What can hang from each mark
A: M
X: B
F: B M
S: G
G: M S
B: F G N
N: B
M: A F G

Each row was made from one small tree. Brackets hold a mark, then the marks that hang from it, in alphabetical order. Every link used is in the known rows. Write each row's tree.
Known rows
(A (M (F (B N)) (G S))): [ 2.06  1.25  0.48  1.11  1.03 -2.55 -0.14  0.14  1.39  0.44 -2.21  4.32
  0.08  0.30 -4.92  0.23 -0.16 -1.79 -0.40 -2.75]
(F (B G N) M): [ 1.76  0.15  3.09  0.97  2.25 -0.71  0.81  4.39  1.35  1.03 -1.85  8.32
 -1.09  5.16 -4.48  0.78  0.97 -0.51 -0.66 -2.51]
(B (F (M A (G S))) N): [ 1.33  1.17  2.68 -0.34  2.16  0.36  0.22  1.90  0.41  1.66 -1.99  3.66
  0.00  1.81 -4.66  2.04  0.24 -3.00  0.02 -1.34]
(G S): [ 1.19  1.49  0.49 -0.22  3.46 -0.59  1.80 -1.60 -2.26  0.01 -2.14  0.48
  0.63  0.88 -3.24  0.66  1.59  1.23 -1.60 -2.64]
(B F (G M S) N): [ 0.31  2.19  2.37  0.86  2.41  1.40  2.06  6.07  0.23  1.66 -1.67  2.29
 -0.21  4.13 -6.41  1.89 -0.98 -2.92 -1.18 -0.21]
(X (B F)): [ 0.98  0.76  1.93 -0.56  2.20  0.22 -0.60  2.34 -0.96  0.45 -1.90  2.98
 -0.52 -0.95 -2.28  3.27 -0.03  2.86 -0.71 -2.51]
(S (G (M A (F B)))): [ 1.34 -0.52  2.27  1.97  1.89 -2.44 -1.35  0.23  0.99 -0.48 -2.29  1.00
 -0.96  0.31 -3.74  2.08  0.45 -0.98 -2.70 -3.54]
(F (B (G M S) N)): [ 1.24  0.88  1.90  1.49  2.39  0.90  1.46  3.97  0.32  0.91 -1.71  4.72
 -1.11  2.66 -4.92  0.06 -0.28 -1.19 -1.52 -1.93]
(B (F (M A)) N): [ 0.90  0.92  3.14  0.29  2.30  0.31  0.08  4.29  0.37  1.61 -2.06  4.29
 -0.69  3.09 -3.99  3.03  0.32 -2.64  0.21 -1.51]
(G (M A (F (B N))) S): [ 0.07  0.64  1.69  2.54  2.90  3.18 -1.00 -2.46  2.40  0.54 -2.49  0.14
 -0.79 -3.94 -4.21 -1.14 -0.99 -1.67 -2.64 -2.24]
(X (B F (G M S) N)): [ 1.10  1.20  2.23  0.63  2.25  2.29  1.17  3.80  0.13  1.24 -1.96  2.70
 -0.61  1.07 -4.33  1.91 -1.11  0.96 -1.35 -1.39]
(X (B N)): [ 1.28  0.44  1.71  0.53  2.22  0.26  1.13  1.60 -1.28  0.58 -2.21  3.06
 -0.79  1.12 -1.88  1.94 -0.12  1.86 -0.49 -2.87]
(F B (M A)): [ 1.61 -0.09  2.86  0.54  2.61  0.19 -1.93  0.59  1.26  0.64 -2.19  6.58
 -1.22  0.14 -3.08  0.08  1.62  0.15 -1.06 -3.25]
(G (M A (F B)) S): [-0.09  0.73  1.58  2.19  2.99  2.90 -1.56 -3.05  2.32  0.29 -2.47  0.01
 -0.65 -4.68 -4.11 -1.20 -0.71 -0.94 -2.83 -2.40]
(N (B (F M))): [ 1.54  0.66  0.42 -0.63  1.61 -2.83 -1.32  4.15  0.35  0.27 -1.87  6.51
 -0.37  1.04 -3.20  2.91  0.55  2.79  0.29 -1.89]
(A M): [ 1.28  1.66  0.45  0.78  2.05 -3.53  0.66  3.56 -1.11  0.03 -2.18  3.94
 -0.34  3.80 -3.32  1.54  1.52 -0.82  0.05 -3.09]
(N (B (G M S))): [ 1.22  1.56 -0.34  0.18  1.77 -2.01 -0.30  3.06 -0.20  0.17 -2.01  4.59
 -0.13  1.29 -4.31  0.22  0.01  2.69 -1.00 -1.44]
(F B): [ 1.13  0.43  1.59  0.32  2.34 -1.17 -0.32  2.46 -0.80  0.13 -1.66  5.01
 -1.03  0.61 -2.88  1.40  0.82  0.74 -0.87 -3.06]

Which tree is each row?
[ 0.94  2.74  2.00 -1.22  2.33 -0.56  0.32  4.30 -1.66  1.15 -1.68  2.54
  0.67  2.72 -5.89  2.35  0.40  0.27 -1.30 -0.56]
(B F (G S))
[ 0.91  1.74  0.61  0.43  0.86 -4.34 -1.16  0.35  0.79  0.10 -2.20  3.78
  0.40  0.56 -4.26  0.99  0.22 -1.43  0.07 -2.78]
(A (M F G))
[ 0.80  1.41  2.75  0.72  1.24  0.84 -4.13 -0.75  1.13  1.17 -2.61  3.01
 -0.62 -3.76 -4.71 -0.34 -0.85 -0.06 -1.87 -1.63]
(M A (F (B (G S))))
[ 0.85  0.95  2.52  1.47  1.86  0.66 -0.17  4.90  0.44  1.15 -1.77  5.31
 -1.55  2.19 -4.69  0.09 -0.52 -1.89 -1.11 -1.78]
(F (B (G (M A)) N))
[ 1.09  0.92  1.51 -0.94  2.94 -2.29  0.62 -3.15  0.07  0.02 -1.99  3.66
  1.00  1.53 -3.48  0.22  2.15  0.30 -0.81 -3.05]
(F (M (G S)))
[-1.06  2.24  2.60  0.75  1.79 -0.64 -2.12  2.18  0.64  0.72 -2.15  2.28
 -0.27  0.65 -4.96  0.05 -0.52 -1.01 -1.62 -1.26]
(B (G (M A F)))
[ 0.56  1.40  2.67 -1.35  2.14 -1.19 -1.97  1.21  0.23  0.93 -1.80  3.85
  0.23 -0.02 -4.05  2.34  0.98 -1.09 -0.20 -1.81]
(B (F (M A G)))
[ 0.14  2.06  2.33  1.81  2.10  1.57  0.65  1.85  0.74  1.47 -2.42  1.40
 -0.27  2.14 -5.80 -0.65 -1.15 -2.64 -1.76 -0.79]
(B (G (M A F) S) N)
[-0.57  1.20  1.45  1.91  3.11  2.30 -1.27 -3.63  1.71  0.22 -2.59 -1.32
 -0.15 -4.08 -3.93 -0.98 -0.46 -0.94 -2.68 -2.23]
(G (M A F) S)
[ 0.69  1.16  2.40  1.00  1.93  1.45  0.08  2.80 -0.20  1.09 -2.26  3.11
 -0.99  1.16 -3.41  0.55 -0.89  0.72 -1.14 -1.89]
(X (B (G (M A)) N))
[ 1.21  0.96  2.40 -0.32  2.33 -0.55  1.48  2.54  0.40  1.31 -1.74  4.08
  0.16  3.17 -4.54  2.81  0.34 -2.41  0.17 -1.61]
(B (F (M (G S))) N)
[ 1.34  1.86  0.31 -0.21  1.47 -0.78 -1.71  4.48  0.26  0.81 -1.95  4.54
 -0.29 -0.17 -5.07  1.06 -0.58  1.83 -0.87 -0.60]
(N (B F (G (M A) S)))
[ 1.46  0.92  3.00 -0.04  1.85  0.68  0.47  4.65  0.11  1.37 -2.02  5.24
 -0.60  2.85 -3.88  2.74 -0.38  1.53 -0.49 -1.69]
(X (B (F M) G N))
[ 0.33  0.23  2.24  1.42  1.45 -1.03 -1.14  1.28  1.36  0.46 -2.10  4.13
 -0.83 -0.63 -3.44  1.99 -0.93 -0.17 -0.78 -2.56]
(M (F (B N)))
[ 1.09  1.60  0.05  0.44  1.36 -1.36 -1.85  1.97  0.67  0.43 -2.29  4.22
 -0.20 -0.60 -4.58 -0.22 -0.58  2.39 -1.22 -1.19]
(N (B (G (M A F) S)))
[ 1.83  1.26  1.73  0.28  2.21  0.92  1.69  1.87 -1.46  1.01 -2.26  2.97
 -0.26  2.10 -3.57  0.91 -0.27  2.14 -1.22 -2.01]
(X (B (G S) N))
[ 2.18  1.63  0.68 -0.86  1.49 -1.53 -1.64  4.00  0.15  0.96 -2.11  6.10
  0.02  1.06 -4.99  1.37  0.35  2.68 -0.57 -0.83]
(N (B (F (M A)) (G S)))
[ 1.43  1.83  0.44 -1.01  0.94 -3.05 -1.60  6.25 -0.71  0.70 -1.73  6.23
 -0.19  1.83 -4.56  2.55 -0.20  2.64  0.07 -0.78]
(N (B F G))
[ 1.67  0.82  0.63 -0.62  1.51 -2.18 -2.18  3.72  0.35  0.52 -2.04  6.18
 -0.51  0.03 -3.32  2.37  0.47  2.38  0.19 -1.71]
(N (B (F (M A))))
[-1.64  1.06  2.28  1.82  2.30  0.49 -2.80 -0.81  1.93  0.19 -2.36  0.57
 -0.82 -3.01 -3.22  0.23 -0.75 -1.66 -1.62 -2.31]
(G (M A F))
[-0.42  1.89  2.33  1.36  2.09 -0.63  1.73  5.39 -0.30  1.08 -1.84  3.29
 -0.62  5.53 -4.96  0.73 -0.52 -2.66 -0.76 -1.19]
(B (G M) N)
[ 0.62  2.03  1.58 -0.79  1.20 -0.40 -3.80 -6.77  0.53  0.87 -2.60 -0.06
  1.15 -6.08 -4.66 -1.30 -0.65 -1.14 -1.50 -1.66]
(M A F (G S))
[-1.33  0.30  1.98  2.14  2.36 -0.19 -1.32  0.75  2.53 -0.26 -1.87  2.45
 -1.05 -1.73 -3.20  1.09 -0.78 -0.76 -1.57 -2.84]
(G (M (F B)))
[-0.74  2.60  2.98 -0.18  1.93  0.17 -1.92  5.70  0.14  1.27 -1.66  2.71
 -0.38  1.31 -5.67  1.84 -0.49 -1.82 -1.16 -0.42]
(B F (G (M A)))
